Each row was made from one small tree. The marks that hang from a mark follow it in brackets, in alphabetical order. Every link used is in the known rows. Write each row's tree.
Known rows:
F{H{D V} N{K}}: [-1.92  1.57 -5.98 -4.16  2.54  0.63  3.06 -2.91 -2.55 -3.94  0.15  0.35
 -4.34 -1.88  0.83 -0.03  2.41 -0.60  0.37 -4.48  0.93 -2.12 -1.03 -2.44]
K{H{D F V}}: [-0.40  0.42  1.54  0.92  3.78  2.32  3.13 -2.51  0.83  0.40  3.58 -1.89
  4.29  6.49  1.56 -0.47  1.39  1.95  0.95  0.53 -0.71 -3.85  2.89 -0.89]
V{N{D F K{H}}}: [ 5.16 -1.44 -2.26 -6.85  5.42 -0.82 -3.38  3.89  3.82  1.38  1.52 -0.38
 -0.63  2.26 -5.51 -1.77  0.26 -4.09  0.05  2.51  2.69  2.89 -2.25  1.02]
W{H{F K} N}: [-1.58  4.15  1.70  2.53 -5.63  0.34 -1.82 -0.12 -3.23 -1.95  0.70  3.59
  6.97 -1.42  1.11  2.10  3.47 -0.36  1.58  7.22 -1.43  5.07  0.41 -1.11]
N{F{H{K}}}: [-4.07  0.23 -0.29  0.02 -1.86  3.32 -0.37  0.76 -1.11  1.72 -4.28  1.69
  3.72 -1.67  0.77  1.29 -0.44  1.87  2.08  2.20  1.61 -0.17 -0.18 -0.34]
F{H}: [-0.95 -0.09  0.68  2.14 -4.58  1.17  2.11  1.33 -1.18 -1.23 -3.88  1.79
 -1.09 -3.83  4.34  1.29 -0.24 -0.39  1.98  3.09  0.13 -2.99  1.49  1.17]
D{N{F{H{K V}}}}: [-1.76  3.10 -0.71  0.35 -0.79  0.26 -1.03 -6.04 -0.52  4.51 -4.08 -1.27
  1.52 -1.92  0.07 -2.65 -1.94  2.17  4.19 -3.43 -0.29 -1.21  0.81  0.38]
D{H}: [ 0.95 -3.61  4.62  5.50 -5.90  1.15  2.60  3.32  2.08  0.36 -2.46 -1.09
 -0.20 -2.33  3.61  1.28 -0.64 -1.92 -0.89  4.71 -1.53  0.03  0.18  0.12]
K{H}: [-1.33 -1.45  1.23  1.85 -2.35  1.74  1.05  2.16  1.21  0.45 -3.72 -1.22
 -0.60  0.14  3.26 -1.44  1.48 -3.12  2.10  7.20  1.38 -3.11  3.35 -0.44]
W{H{F V} N}: [ 2.52  2.63  0.24  3.07 -5.03 -3.64 -3.10 -4.16 -2.62  0.13  3.84  4.23
  4.63 -1.22  0.44 -0.38  0.32  1.07  4.43  3.17 -2.89  1.85 -0.29  0.61]
F{N{D K{H{V}}}}: [ 1.12  1.32 -5.47 -5.45  3.26  0.99 -2.86  0.15  0.87 -2.85  3.02 -1.50
 -4.92  2.66 -0.10 -1.55 -0.77 -5.26  2.19  0.05  0.71  0.18  2.06 -2.24]
V{N{F{H}}}: [ 2.20 -3.23 -0.08 -3.10 -2.29 -2.16 -0.61  0.08 -2.08  1.25 -3.71  1.97
  1.99 -4.62 -2.12 -0.09 -0.78  1.44  1.79  0.54  2.62 -1.93 -3.53  2.67]
F{H{D V} N}: [-1.68 -0.07 -3.30 -1.55  0.11  0.46  2.31 -3.63 -3.66 -3.44 -1.09  0.19
 -1.33 -2.16  3.08  0.00  0.35  0.87  0.73 -3.22  0.00 -5.15  0.17 -1.43]
N{K V}: [-1.86 -1.58 -1.00  1.23 -1.04 -2.26 -0.11  3.10  1.50  0.11 -3.17  2.50
 -7.25 -0.12 -0.96 -2.27 -0.50 -1.74 -1.38  1.30  2.95 -0.71  0.78 -1.40]
H{D F K V}: [-5.19  2.30  2.45  4.41  3.44  3.21  2.42 -1.34 -0.92 -0.46  2.53 -2.17
  5.57  3.51  0.97  2.79  2.37  4.33 -1.35 -2.56 -0.96 -0.16  2.86 -1.73]
F{H{D V{N}}}: [-0.01 -0.51 -0.81  0.43  0.72 -2.92  3.62 -2.86 -2.85 -1.06 -0.20 -1.77
 -0.20 -4.27 -0.38 -0.10  0.70  4.26 -1.60 -6.08 -0.04 -4.01 -1.84  3.12]
V{N{D F{H}}}: [ 5.58 -1.77  0.15 -3.63  1.34 -1.57 -3.04  2.83 -1.04  0.42  0.90  2.10
  2.58 -2.07 -1.90  2.32 -3.76 -0.02  0.50 -0.27  0.24  0.34 -2.68  3.93]
H{K V{N}}: [-4.61 -0.77  0.22  3.27 -1.44 -2.33 -0.45 -0.26 -2.59  0.05 -2.83 -4.36
 -0.57 -4.96 -2.00 -0.52  1.79  3.17 -1.20 -3.29  1.69 -0.60 -0.13  1.58]
F{H{V} N}: [-0.98 -0.25 -4.20 -1.49 -3.70 -0.49 -0.22 -3.66 -4.54 -2.70 -2.33  0.79
 -2.50 -4.20  3.47  0.44 -0.91 -0.86  3.75 -1.63  0.83 -4.47  0.59 -0.45]
W{N}: [ 0.05 -1.24 -0.84  2.34 -5.75 -2.14 -1.39  2.80 -0.37  1.42 -1.25  2.75
 -1.76 -4.19  1.51 -1.54  1.72 -1.13  1.33  6.83 -1.94  0.43 -1.79  1.39]
W{N{F V}}: [ 1.89 -3.23 -2.38 -1.67 -3.31 -4.53 -5.37  0.50  0.45  5.26 -1.24  6.21
 -0.29  0.36 -3.38 -5.03 -2.78  1.40  1.41  4.42  0.28 -0.97 -4.26  1.23]
V{N}: [ 0.28 -4.18  2.47  2.13 -3.11 -3.36  0.09  3.19 -1.25 -0.61 -4.05 -1.47
 -1.20 -5.40 -0.44 -0.29  1.84 -0.83 -0.71  2.59  1.52 -1.24 -0.63  2.07]
N{K{H{D}} V}: [-2.20 -0.79 -1.97 -2.43  4.31  0.02  2.43  0.88  3.47  0.16 -0.81  0.03
 -5.66  4.93 -1.29 -4.15  1.43 -0.87 -2.82  0.93  2.88 -2.33  0.63 -2.77]
K{H{D F{N{V}}}}: [-0.22 -2.68 -0.76 -5.67  2.47  2.47 -0.42 -2.81 -1.26 -2.51 -0.15  1.75
  0.62  7.31  1.88 -0.80  0.72 -1.34 -0.91  1.64  2.74 -4.98  2.97 -4.02]

Write each row's tree:
[-1.42  0.93 -0.23  2.42  1.35 -1.76 -2.86  2.12 -1.46 -1.30  1.37 -4.49
  0.21 -2.50 -1.31  1.98 -1.02  1.80 -2.14 -4.65 -0.91  2.01  0.35  3.10] -> H{K V{N{D}}}
[ 4.95 -2.16 -0.69 -3.58  4.06 -2.70 -4.08  5.87  2.13  0.27  2.14  1.05
 -0.74 -0.34 -4.64  0.22 -0.55 -3.13 -1.30  1.41  1.57  3.97 -2.72  1.56] -> V{N{D F K}}
[ 3.75  0.15  1.07  4.70  0.45 -6.94 -3.58  0.60 -1.36 -3.01  2.71 -1.45
  2.13 -4.17 -1.66  0.84 -2.30 -0.50 -0.03 -1.03 -1.85  1.36  0.27  2.32] -> W{H{V{N{D}}}}
[ 0.88  3.51  1.77  4.85  2.85 -4.35  2.12 -3.38  2.25 -0.34  0.73 -2.31
 -2.07 -1.55 -1.11 -4.44  2.63 -2.02  0.43 -1.33 -0.96  0.17  2.71 -2.10] -> W{H{D{N{K}} V}}
[-4.37  1.63  2.01  4.76 -0.66  2.79 -0.41 -1.20 -1.18  0.15 -0.05 -1.16
  3.63  1.39  1.58  2.77  0.90  2.50  1.40 -0.60  0.08  0.48  2.93 -0.32] -> H{F K V}
[ 0.92 -2.63 -1.57 -6.51  6.70 -0.95  1.12  1.18  3.14  1.66 -0.89 -1.07
  0.35  1.97 -5.91 -4.62  4.58 -1.30 -1.15  2.15  3.75 -0.49 -3.02 -0.78] -> V{N{F K{H{D}}}}
[ 2.90  2.20  2.19 -5.07  0.22  1.38 -0.75 -3.61  2.53  2.45 -1.32  0.71
 -4.71  6.14 -0.36 -3.49  0.61 -3.88  1.82  0.94  2.15 -0.81  4.57 -2.09] -> D{N{K{H{F}} V}}
[ 5.10  1.24 -2.39 -0.51 -2.20 -1.06 -1.15  1.45  3.67  1.91  7.08  0.38
 -4.10 -0.17 -1.20 -0.35 -2.67 -1.77 -0.78 -1.05 -6.29  6.61 -4.80  2.45] -> W{N{D{H{V}} K}}
[-1.99 -0.83 -1.32 -3.01 -1.30  0.31 -0.57 -0.58 -2.61  0.78 -4.77  0.58
  3.28 -4.19 -2.44  0.45  1.08  2.14  0.36 -0.24  3.16  0.18 -2.68  1.41] -> V{N{F{H{K}}}}
[-4.12 -1.34 -0.66 -2.44 -2.26  2.63 -3.31 -0.96 -3.87 -2.40 -3.04  2.25
  0.07  2.45  1.94  1.97  0.62 -0.89 -0.84  0.29  2.92 -0.63  2.87 -3.62] -> H{F{N{V}} K}
[ 1.95 -2.92  0.08 -3.19  1.89 -1.46  2.28 -0.13 -1.00  0.34 -2.24  1.35
  3.48 -2.11 -2.34 -0.44  0.94  2.89 -1.37 -0.59  1.94 -2.38 -3.65  1.36] -> V{N{F{H{D}}}}
[ 3.05  3.47 -0.52 -1.78  4.48  3.07 -1.38  0.80  2.57 -0.70  7.12 -0.32
  0.03  7.30  0.37  1.72 -0.90 -2.13  2.77  0.02 -0.93  2.06  3.09 -0.36] -> N{D K{H{F V}}}
[-6.27  2.54  0.95  2.48  0.51  3.89  4.89  1.40 -1.65 -1.96 -3.17 -0.74
  1.69 -1.65  3.37  2.33  2.16  2.12 -2.31  0.23 -0.64 -1.13  0.99 -1.08] -> F{H{D K}}
[-2.53  0.33  3.98  2.28  4.23  1.36  0.16 -0.03  2.00  4.11 -3.84 -2.41
  3.43  1.10 -0.97 -3.21  2.35  0.05 -1.40  2.72 -0.18 -0.96  1.96 -2.15] -> H{D{N{F}} K}
[ 1.54 -1.55 -2.25 -5.98  4.15 -1.31  2.68  0.72  0.29  0.24 -0.83  1.84
  0.06 -1.69 -4.93 -1.18  2.66  0.75 -1.90 -1.94  3.04 -0.21 -4.60  0.55] -> V{N{F{H{D}} K}}
[-0.99 -1.86 -3.39 -3.81 -4.85 -1.15 -1.36 -2.00 -3.99 -2.96 -5.34  3.49
 -4.83 -3.03  2.59  0.02 -2.49 -1.17  0.48 -0.25  2.36 -4.13  0.74 -1.26] -> F{H N{V}}
[ 7.20 -3.87  1.69 -3.31  1.94 -1.30 -1.57  5.12  4.19  1.17  2.31 -0.13
 -0.17 -0.27 -4.79  1.29 -1.58 -3.05 -2.55  0.37 -0.49  6.09 -4.99  1.40] -> V{N{D{H} F K}}
[-2.59 -0.06  3.95  4.56 -2.96  4.71  2.49 -2.07  0.48  1.23  1.05 -2.23
  4.66  1.90  2.93  4.00 -0.82  2.23 -0.68 -1.54 -1.90  2.07  0.52 -0.69] -> D{H{F K V}}
[-0.45  0.07 -4.59 -5.34 -3.71  1.76  0.96  0.51 -3.13 -4.43 -3.89  2.71
 -5.57 -4.63  2.17  1.10  2.18 -4.89  1.80  1.70  2.65 -0.56 -0.04 -2.41] -> F{H N{K}}
[-5.15 -0.56  0.12  2.90  2.83 -1.60  1.75 -1.13 -1.68 -0.82 -0.99 -5.10
  1.10 -2.77 -1.62 -0.75  3.13  4.58 -4.00 -4.71  0.57 -0.99 -0.68  0.63] -> H{D K V{N}}
[ 1.78  2.85 -3.87 -5.12 -1.87  1.23 -0.75 -3.38  0.49  2.19  4.59  1.68
 -1.32  3.50 -2.07 -2.46  2.98 -1.11  4.32  2.13 -0.63  2.34 -0.71  0.39] -> W{N{K{H{F V}}}}
[-2.62  0.96 -2.87 -0.04  4.80  0.54  3.58 -1.04  3.05  0.72  1.41 -2.84
 -2.97  2.82 -1.02 -3.48  3.06 -0.32  0.03 -0.36  1.40 -1.97  1.19 -2.24] -> N{K{H{D V}}}
[ 2.66  0.83 -5.56 -7.15  0.51 -0.07 -2.81  0.98 -2.00 -4.61  0.46  4.10
 -7.88  0.65  1.09  1.87 -3.54 -4.30 -0.81 -2.80  1.17  0.75  0.17 -1.36] -> F{H N{D K V}}
[ 0.62  4.12 -0.45 -0.34  2.52 -0.44  4.65 -4.78  0.72  0.49  0.21 -2.13
 -4.76 -1.59  0.56 -2.77  1.34 -0.22  0.73 -5.60 -1.60 -1.79  1.36 -0.14] -> F{H{D{N{K}} V}}
[ 4.07 -3.46  3.85  3.49 -2.40 -0.95 -0.98  3.75  3.33  0.89  1.38  0.78
 -2.78  2.14  2.32  1.77 -7.19 -0.94 -3.31  0.41 -2.69  1.66  0.00  1.03] -> N{D{H} V}
[ 0.26  0.71 -3.77 -2.08  0.87 -0.62  0.36 -1.79  0.32  1.97 -0.31  2.96
 -0.72 -1.10 -2.79 -1.35 -1.20  1.03  4.20 -2.18  1.58 -0.77 -2.41 -0.01] -> N{F{H{V}} K}
[ 5.49 -0.51  4.86  4.17 -0.71  2.35 -0.37  1.00  2.25 -0.02  6.84 -1.12
  3.95  4.51  2.58  4.79 -5.17  0.37 -0.14 -0.89 -5.14  2.66  0.60  1.45] -> N{D{H{F V}}}
[-5.86  2.96 -1.46  2.93 -2.76  1.98  1.75 -2.06 -2.45 -0.10 -2.87 -1.44
  0.19 -3.34  2.84  1.94 -0.80  3.31  1.87 -2.75  0.42 -0.79  0.54  0.29] -> F{H{K V}}
[ 0.16 -1.51  3.88  1.47 -3.07  1.60  1.89 -2.66 -1.01  0.43  0.74 -3.98
  3.99 -0.16 -0.93  4.00  0.73  3.62 -2.10 -4.22 -0.10  3.31 -0.97  1.67] -> D{H{F K V{N}}}
[ 1.27  2.51 -2.30 -0.43  3.74  0.96 -0.69  1.99  3.26 -0.17  4.31 -1.71
 -3.73  3.06 -0.46 -1.59 -1.61 -2.77  2.04  0.27 -0.34  1.31  1.82 -0.07] -> N{D K{H{V}}}
[ 0.02  1.60  3.48  6.79  1.90 -1.56  1.40 -2.43 -1.30 -2.17  3.80  0.81
  7.14  2.25  1.47  1.27  1.05  1.87  0.38  0.68 -1.28 -1.24  3.14 -1.53] -> W{H{D F V}}
[ 5.41 -3.62  1.96 -0.92  2.17 -3.32 -5.32  5.12  1.18  1.01  0.81  1.06
  3.05 -1.09 -3.10  0.20 -2.43 -1.05 -0.74  2.40  0.44  0.82 -1.69  2.76] -> V{N{D F}}
[ 1.08  1.98  1.30  1.53 -4.69  2.89 -1.62  3.86  2.47  1.03  2.67 -0.11
  0.63 -0.21  2.40  2.21 -1.45 -0.69 -2.43  4.02 -5.44  7.01 -2.74  1.45] -> W{N{D{H{K}}}}
[-0.51 -0.04  3.50  4.80  2.96  0.60  1.90 -1.08 -0.28 -0.44  3.63 -0.28
  4.03  3.54  1.48  1.82  1.50  2.95  0.02 -0.58 -1.96 -3.11  2.09 -0.04] -> H{D F V}
[-4.28 -0.43  1.93  5.65 -4.04  1.84  2.16 -0.45  1.50  1.62 -1.52 -4.29
  1.04 -1.59  1.65  1.14 -0.83  1.83 -1.14 -0.98 -2.06  1.37  0.00 -0.44] -> D{H{K V}}
[ 4.90 -0.35 -4.63 -4.80  1.22 -3.86 -7.28  3.56  3.44  3.51  4.53  6.68
 -3.68  3.76 -5.30 -2.98 -3.68 -1.74 -0.20  1.91 -0.68  4.47 -4.73  1.46] -> W{N{D F K V}}
[-6.59  3.05 -1.20  2.72  1.52  2.44  4.19 -2.33 -2.14 -1.25 -0.87 -2.21
  1.46 -1.60  2.29  1.40  1.01  4.79 -1.53 -4.36 -0.60 -2.10  0.61 -0.05] -> F{H{D K V}}
[ 2.21 -0.41  6.29  1.77  1.27 -0.71  0.27 -2.48  0.66  1.74 -0.54  0.50
  0.18  5.00  1.87 -1.16 -0.27  0.06 -2.42 -0.88 -1.24 -2.95  4.40 -1.22] -> H{D{N{V}} F}
[ 1.49 -0.32  5.09  1.70 -1.31  4.56 -1.17  2.37  1.60 -0.30  3.00  0.25
  2.55  6.65  2.43  5.39 -5.50  0.77 -4.06 -1.18 -2.74  5.09  1.13 -0.30] -> N{D{H{F K}} V}
[-3.62  1.92  4.72  4.53  1.98  1.70  2.22  0.60  1.30  1.01 -3.57 -4.53
  0.33 -0.48  2.01 -1.86  3.34 -1.07 -2.65  1.44 -1.60 -0.61  3.78 -1.79] -> H{D{N} K}
